What can hang from each mark
J: F S
L: S
S: A G J L R U Y
T: S
U: S
Y: S
F: J

Known rows, with every way that one mark hangs from another
S[J Y]: [ -1 -23   7  46  13 -10  26  32  -8   8 -23 -18  15  17  -3  -4 -40 -22
 -23  -4  -1  10   3]
L[S[G Y]]: [  5 -21   0  22  -9 -38   1  13  -3   4 -39 -15   4  20 -11   3 -22 -22
   5  14 -12   1   0]
U[S[G J]]: [  2 -20   2  49  -5  -6  12  22 -32   5 -22 -11  -8  27   4  -1 -36  25
  -9  17  32   9  -9]
J[S[G R Y]]: [ 25 -20   0  21  29 -17  19  11   4   9 -15   3   9   8   2   2 -46  15
  -6  -4  17  15   2]
Y[S[G U]]: [-26  -6   4  35  -3  -9  41  13  -2   3 -19   8   2  34 -12  10 -18  53
  -8   5  41  12   7]
F[J[S[U]]]: [ 19  10   0   3   2   4  44   1  29  10  -3 -27  -5  -2  -8  20 -21  30
   5   3 -10   6  26]
J[F S[G]]: [ 33  -3  -1   6  23  -6  13 -11   6  -6 -11  13  -2  -2 -12   4 -43   8
  15   4  25   8  -5]
L[S[A G J[F]]]: [-10 -13   5  45  -1 -27  11  19   0  -5 -26   2  19   6 -11  19 -47 -26
  -2   7 -11   5   1]
T[S[G J[F]]]: [ -6  -5   5  47 -11   8  14   6 -15 -16 -11   3   0  -5   2   7 -62  -6
 -10  17  31  11  -1]
Y[S[A J L R]]: [-41 -19  18  98  31  17  33  25  -7  -2  20   5  30  13   5  20 -27  36
 -24 -15  45  18   1]
F[J[S]]: [ 27  10   2  -1   1   7  17 -14  22   5   2 -27  -7  -9  -2  11 -13  17
   9   2 -11   6  17]
U[S[G R]]: [ -1 -10  -1  42  10  -5  21   9 -42   1  -1  -2 -13  20   8  14 -27  51
  -2  13  32   2 -10]
T[S[A L R Y]]: [-11 -12  15  76  27  17  34  26   5  -6   3  15  23 -12  11  20 -47   1
 -11   0  27  -1  15]
J[F S[A U Y]]: [ 28  -2   4  28  42  -1  80  24  39   5 -22  30  17   1 -24  22 -65   1
   7 -11  13  -5  27]
U[S[L]]: [  5 -16   7  51  11  14  10  14 -15   2  -1 -11 -10  16   2   3  -4  29
  11  15  41  -4  -8]
S[A Y]: [  8  -4   9  24  25 -12  33  26  14   8 -29  22  24   7  -5   6 -29 -18
  -7 -11 -13 -10  16]
T[S[G J]]: [ -9  -9   5  38 -22   6  -3  11  -6  -8 -16   2   2  -2  10  -1 -48  -6
 -16  17  27  15   3]
Y[S[U]]: [-25   0   4  30  -5   9  46   7  11   1  -1   7   0  24 -12  12  -6  43
  -6  -3  38   5  13]
F[J[S[A Y]]]: [ 33   8   8  15  17  -1  39   3  32  10 -17 -13   8  -4  -5  14 -31   5
   4  -5 -20   0  27]
J[S[R Y]]: [ 25 -14   0  17  27   1  24   6  15   7   3   2   8  -2   1   4 -35   7
  -4 -11  14  10   9]
J[F S[R]]: [ 21   2  -2  18  34  14  32 -15   2  -9  27  10  -1 -16  -6  19 -39  17
   9  -9  24   5  -1]
F[J[S[A]]]: [ 27  14   5   3   8   6  24  -6  34   7  -3  -9   5 -12  -2  16 -19  12
   7  -4 -19   1  25]
J[S[R]]: [ 17  -6  -3   3  16  10   5  -5  17   3  20   7   3 -12   5   7 -20  15
  -1 -10  17  12   6]

Rows
[-28  -4  -2  31   2 -13  43  25  16   3   3   7  18   0  -8  39 -24   6
  -4  -4 -16  -3  23]  L[S[A R U]]
[-13 -29  15  77  50 -37  65  73   6  18 -56  11  38  33 -11  18 -55  21
 -12   5   9   4  14]  S[A G L U Y]
[-27 -37   8  89  56 -33  69  63 -31  13 -23 -20  23  33  -4  26 -54  48
 -18   7  24  16  -2]  S[G L R U Y]
[-37 -20   4  66  39   2  53  41 -13   5  21 -16  15   8   0  31 -21  48
 -11  -1  22  11   3]  S[L R U]
[ -7 -25  15  77   4  18  16  30   1  -4 -12 -14  13   0   6  -1 -49 -19
 -15  11  34  11   6]  T[S[J L Y]]
[  1 -11  17  61  13  15  22  25  21  -4 -17  18  20  -6   5   7 -40 -16
  -2   6  24  -6  17]  T[S[A L Y]]
[-24 -18  -2  43 -10  -8   4  10  -9  -3  14 -25   9  -1   2  19 -22 -13
 -12   0  -9  12  -1]  L[S[J R]]
[ 18  10   1  12  12   8  27 -13  10   3  18 -28  -4 -12   3  21 -19  31
   2  -3  -9   9  14]  F[J[S[R]]]
[  8 -29  13  97  33   9  47  34 -32   0 -14 -25   0  27  -7   7 -49  13
  -1  11  43   0 -10]  U[S[J[F] L Y]]
[-14  -8  16  78  11  28  23  21   8 -15   3  14  20 -17   4  16 -55 -15
  -8   6  34   3   9]  T[S[A J[F] L]]
[ -3 -17   8  80  26   5  57  38 -23   7  -8   3  12  19   6  20 -56  18
 -21  -5  21  -1   9]  U[S[A J R Y]]
[ 24   7   6  20  18  -4  66  18  39  15 -22 -13  10   2 -10  23 -39  17
   1  -4 -19   0  37]  F[J[S[A U Y]]]
[  4 -10   5  23  -3 -21  13  16  23   4 -28   6  18   6 -11  12 -18 -37
   5  -1 -23 -11  17]  L[S[A Y]]
[-34 -11   6  53  -6  10  49  20   4   3  -2  -4   8  27 -11  11 -24  35
 -21  -5  41  16  12]  Y[S[J U]]
[ 13 -19   3  24  21   7  22  25  38  11  -4  -1  10   3  -7   5 -20  19
   6   1  30  13  13]  J[S[L U]]
[-30 -17  19  82  17  15  20  24   9  -1   0   7  27  17  -1   7 -19  19
 -16 -10  42  14   4]  Y[S[A J L]]
[  1 -31   9  86  38 -12  34  33 -45   5 -16 -18  -1  32   6  11 -39  47
  -3  15  43   4 -14]  U[S[G L R Y]]
[-39 -21   9  79  52 -24  58  61 -11   9 -10  13  36  15   2  37 -47  54
 -17   1  16  12   7]  S[A G L R U]
[  0 -11  13  65  38  -8  58  36  -2   0 -26  11  30   7 -11  15 -66 -28
 -18 -13  -6  -2  10]  S[A J[F] Y]
[ -4  -3   4  31 -10  12  52  22  16   0 -19   8   1   3  -5  11 -44   0
  -7  11  22  -3  26]  T[S[U Y]]
[-33  -1  12  78  26  16  54   7 -14 -11  22  17  20   7  -4  28 -43  32
 -20 -18  36   9   3]  Y[S[A J[F] R]]
[ 35 -24   9  51  50 -13  27  13   4  -1 -26  -2  10  10 -15   2 -55   5
  14   6  35  10  -9]  J[F S[G L Y]]
[ 30 -21  12  37  39   0  16  27  41  12 -21  16  26   0  -3  -2 -32 -12
   4  -9  16   4  15]  J[S[A L Y]]
